Every row comes from one small tree of marks. The marks that hang from a mark follow it in brackets, in the order of their numbers. Every link used is in the known rows. Which tree was each row made from?
Known rows:
k687(k675(k791)): [  1.2   4.3   8.2  -8.3   2.9   6.4  -6.5   1.6  13.1  18.5   4.8 -12.6
  15.3   0.6  -7.0 -22.6  22.5  -2.9   0.0]
k675(k791(k94)): [ -4.6  -3.8  -6.2   3.5   8.2  -2.7  -3.2  -4.2  11.4  10.4  -2.8 -14.5
 -13.5   7.3  -9.1   0.5  18.4 -14.7 -10.6]
k687(k409 k675(k482 k791)): [  6.3  16.8  -0.4 -20.3  -2.3   4.1 -19.1  -8.3  13.6  31.1   7.9 -34.0
  19.3  -3.8  -9.8 -32.0  46.6  -3.2  -3.7]
k791(k94 k569 k675(k482)): [ 14.0  12.1 -17.6   7.0  11.4 -14.4   3.7 -32.4   6.6 -23.6   2.7 -46.7
 -20.5  17.1 -12.2  18.5  31.0 -16.5 -23.7]
k409(k687(k675)): [ -2.3  -5.8   3.1 -10.6  -1.5  10.8  -0.3  -2.0  -4.6   7.1   5.4 -23.2
   8.1 -13.2   4.7 -15.0   1.3  -1.6  -3.5]
k569(k791(k94 k675)): [ -8.5  -5.6 -33.2  20.7  -1.5 -19.5  -2.2 -12.6   8.5  -9.8  -8.2 -36.3
  -1.5  22.2  -0.3   4.4  12.4  -2.1 -18.0]
k569(k482 k791(k94)): [-13.1   3.0 -13.8  13.9   8.6 -15.3   2.2 -22.2  14.1  -2.0  -9.8 -39.6
   1.0  15.2  14.5  15.1   7.2   8.6 -13.7]
k569(k482(k675) k791): [ -0.6   9.9  -3.0   5.9  -9.8   0.6  -3.8 -18.3  20.3   4.2   4.7 -32.1
  19.3  11.2   5.7   2.9   3.2  32.1 -14.8]
k675(k791(k569)): [ 13.6  12.0  13.6   5.4  -0.5   4.4  -1.9   1.2  21.2   5.3   1.7   2.8
 -16.1   0.1 -12.8   0.5  16.8  -2.9 -16.7]
k675(k482): [  2.4   7.1  -5.5 -11.2   7.4  -0.6  -3.1  -9.6  -1.7   6.9   2.2 -13.4
  -4.3   3.6  -3.5   2.6  14.7  -4.1   1.9]
k482(k675(k791)): [  8.7   2.9   4.2  -4.3  -9.5  13.4  -9.1  -0.2  16.9  16.7  10.9  -6.4
   4.9   3.4 -18.2 -12.0  14.3   8.8 -12.0]
k687(k409 k675): [  4.5  10.4   0.6  -5.1  -8.8  -0.7 -12.6  -8.8   0.4   6.2   4.4 -23.9
  28.3  -9.7   5.5 -24.5  19.6   1.1  -0.8]
k675(k482 k791(k94)): [ -2.7   3.3 -11.8  -7.4  15.5  -3.7  -6.5 -14.1   9.3  16.7  -0.7 -28.7
 -18.0  10.1 -12.4   2.9  33.1 -18.4  -8.4]
k94(k482 k791): [  1.5   8.3 -16.4  -4.3 -13.2  28.8 -21.2   0.0  10.0  20.4   1.7 -18.5
   5.6  10.9  -2.4  13.4   6.3   8.0  -3.2]
k675(k791(k94 k569)): [  9.9   9.0   3.3  11.5   7.7  -4.5  -1.8 -13.2  16.5  -2.5  -1.7 -15.6
 -24.5   5.0  -9.8  10.3  23.4 -16.3 -22.2]
k482(k675): [  8.6   3.7   0.6  -1.1  -7.9   7.7  -6.1 -10.4   1.5  -2.1  11.3 -10.3
  10.1   1.1  -6.3  -2.1   2.4   9.6  -7.4]
k482(k675(k791(k569))): [ 22.4  15.1  14.2   4.1  -9.1  12.1  -7.5  -9.4  23.1   3.8  12.8  -7.4
  -5.8   0.8 -19.4  -1.4  19.4   6.9 -24.4]
k791(k94 k569 k675): [ 12.1   4.9 -12.7  18.1   5.0 -13.5   6.7 -22.7   7.9 -30.2  -0.2 -32.5
 -15.9  12.9  -9.1  16.0  16.2 -12.8 -24.9]
k569(k482): [ -2.5   3.9   6.4  -2.8   5.5   1.1   9.7 -10.0  13.7  -1.6  -0.4 -16.5
   5.6   3.9   5.1   6.4   0.5  13.5  -3.7]
k94(k482(k675(k791(k569)))): [ 23.4  20.4  10.9  -6.6 -12.8  23.8 -16.4  -8.1  26.5  15.5   8.7 -31.1
   1.8   0.5 -25.7  16.1  19.0  18.5 -21.1]
k675(k791(k94 k569(k482))): [  7.3  12.6   9.6   9.1  13.5  -3.7   8.3 -23.3  29.9  -3.6  -2.5 -32.3
 -18.9   9.0  -5.3  17.3  23.8  -2.6 -25.4]

Which tree is each row?
[ 20.1  30.0   9.4 -11.0  -2.2   2.4 -17.5 -17.5  19.9  18.5   8.0 -34.9
   8.7  -7.1 -11.4 -21.9  51.4  -5.3 -15.8]
k687(k409 k675(k482 k791(k569)))
[ 15.3  21.0  -6.6   3.9 -12.8  27.0 -19.3  -9.1  16.4   7.8   3.4 -18.9
  -5.1   8.3  -3.7  23.3  10.9   6.0 -15.2]
k94(k482 k791(k569))
[ 13.4  10.1 -16.6   7.6   1.8  -2.1  -2.8 -21.9  11.6 -19.2  -4.1 -55.9
  -8.2  14.0 -14.5  34.0  16.1  -1.5 -22.2]
k791(k94(k482) k569 k675)
[ 18.3  22.7  14.5  -0.5  -9.5   3.5 -14.5  -7.7  21.3  12.2   5.9 -21.3
  12.6  -9.9  -7.2 -24.1  36.7  -1.5 -18.4]
k687(k409 k675(k791(k569)))
[ -5.1  -4.1  -7.4 -18.1   4.5  20.2 -12.8  -5.0   9.8  29.1  -0.8 -60.2
   3.1  -5.7 -10.7   3.6  19.9  -4.8 -10.9]
k409(k687(k675(k791(k94(k482)))))
[ -5.1  -2.1  -9.7 -18.2  14.8   7.7  -7.3 -16.3   5.1  23.7   5.0 -50.8
  -9.7  -2.2  -8.1 -11.9  33.8 -19.6 -12.2]
k409(k687(k675(k482 k791(k94))))
[ 10.1   8.1  -5.9  15.1  10.6 -12.9  15.7 -31.9  21.2 -31.8  -0.5 -49.8
 -10.3  17.6  -4.0  22.9  16.6   0.6 -28.9]
k791(k94 k569(k482) k675)
[ 18.6  12.5   4.0  10.9   0.2   3.4  -8.1 -23.3  18.3  -3.8  10.1 -25.4
 -14.4   6.6 -17.1   8.7  25.4  -6.6 -29.9]
k482(k675(k791(k94 k569)))
[ 14.0  14.7  -8.5  16.1  -9.3  12.9   4.6 -20.1  33.2 -14.5   7.6 -26.2
  -4.1  23.5  -2.3   8.3  16.0  11.1 -28.5]
k94(k791(k569(k482) k675))
[ 13.0  22.1   2.5  -4.5  19.2  -4.4  -8.2 -30.2  12.4   4.3   4.6 -45.2
  -9.0   7.1  -9.3  -0.5  48.6 -22.4 -16.8]
k687(k675(k482 k791(k94 k569)))
[ 15.9  11.1 -15.3  18.8 -14.5  11.7  -5.1 -10.2  20.0 -13.1   8.7  -9.6
  -9.6  19.1  -7.2   1.6  16.1  -2.2 -25.4]
k94(k791(k569 k675))
[ 20.3  23.3   3.7  10.5 -13.4  23.4  -6.4 -30.1  27.9  -6.5  17.6 -23.6
   1.8  13.2   0.9  10.3  13.1  17.8 -28.6]
k94(k791(k569(k482(k675))))
[  6.1   5.9 -13.5  -5.0  -2.3  10.7 -15.3 -23.3   0.6   1.7   4.5 -51.2
   9.1   6.1 -10.4  26.3   8.4   7.8 -10.9]
k791(k94(k482(k675)))
[  4.5  -0.2  -6.5   2.3   0.1   5.2  -9.1 -15.0  12.7   8.4   8.1 -25.0
  -3.8   9.0 -15.2  -1.3  20.3  -5.1 -17.6]
k482(k675(k791(k94)))
[ -2.4   1.3 -10.2  -6.7   5.2   8.7 -12.7  -2.8  14.2  22.1  -6.8 -37.5
  -5.8   7.0 -15.2  18.6  18.3  -2.8  -7.8]
k675(k791(k94(k482)))
[  6.0  17.3  -4.5 -16.9  -2.0  -2.3 -16.4 -18.2  -1.7  13.5   6.9 -37.9
  23.7  -6.6   1.9 -22.8  34.6  -2.5   0.8]
k687(k409 k675(k482))
[ 14.0  13.2  11.0 -17.2   5.5  14.2  -5.0 -10.8  15.2  19.3   8.9 -33.9
 -11.3 -10.3 -12.2 -12.6  32.6  -8.7 -18.5]
k409(k687(k675(k482 k791(k569))))
[ 11.7  15.8  20.5   2.1   4.5   6.0   8.2  -8.1  34.0   4.1   0.9 -14.1
  -9.8   4.0  -8.0   7.3  16.8  11.4 -19.7]
k675(k791(k569(k482)))
[ -7.1  -0.3 -36.2   9.7  -4.8  -7.6 -10.8 -11.2  11.3   1.5 -11.5 -59.0
   7.0  22.0  -6.3  20.8  12.5   9.5 -14.6]
k569(k791(k94(k482) k675))
[ -0.8   1.0   1.7 -25.4   5.6  15.9  -6.5  -1.7   9.2  32.2   8.2 -32.6
  -0.2  -7.9 -10.4 -21.9  27.8  -6.0  -6.4]
k409(k687(k675(k482 k791)))
[  6.7   6.3  10.8  -7.6  -3.7  14.9   0.4  -9.7  30.0  14.5  10.5 -23.7
  10.8   7.4 -13.8  -5.4  14.9  22.5 -15.2]
k569(k482(k675(k791)))
[ 18.3  14.5  -7.5  -0.2   2.5  -6.3   3.7 -18.5  11.0 -15.3   5.4 -28.1
 -12.1  11.7 -15.3   8.3  25.1  -2.9 -17.4]
k791(k569 k675(k482))
[ -0.6   8.2 -24.0   5.6  -8.9   2.0 -22.6 -22.0   5.4   9.0  -2.2 -56.7
  12.9  13.1  -3.0  24.1   9.6  16.4 -15.1]
k569(k791(k94(k482(k675))))
[ -2.4  -6.7   6.8 -13.9  -2.0  17.1  -3.7   7.6  10.5  26.3   6.3 -19.9
   3.8 -11.0  -6.3 -24.8  13.6  -2.4  -8.0]
k409(k687(k675(k791)))
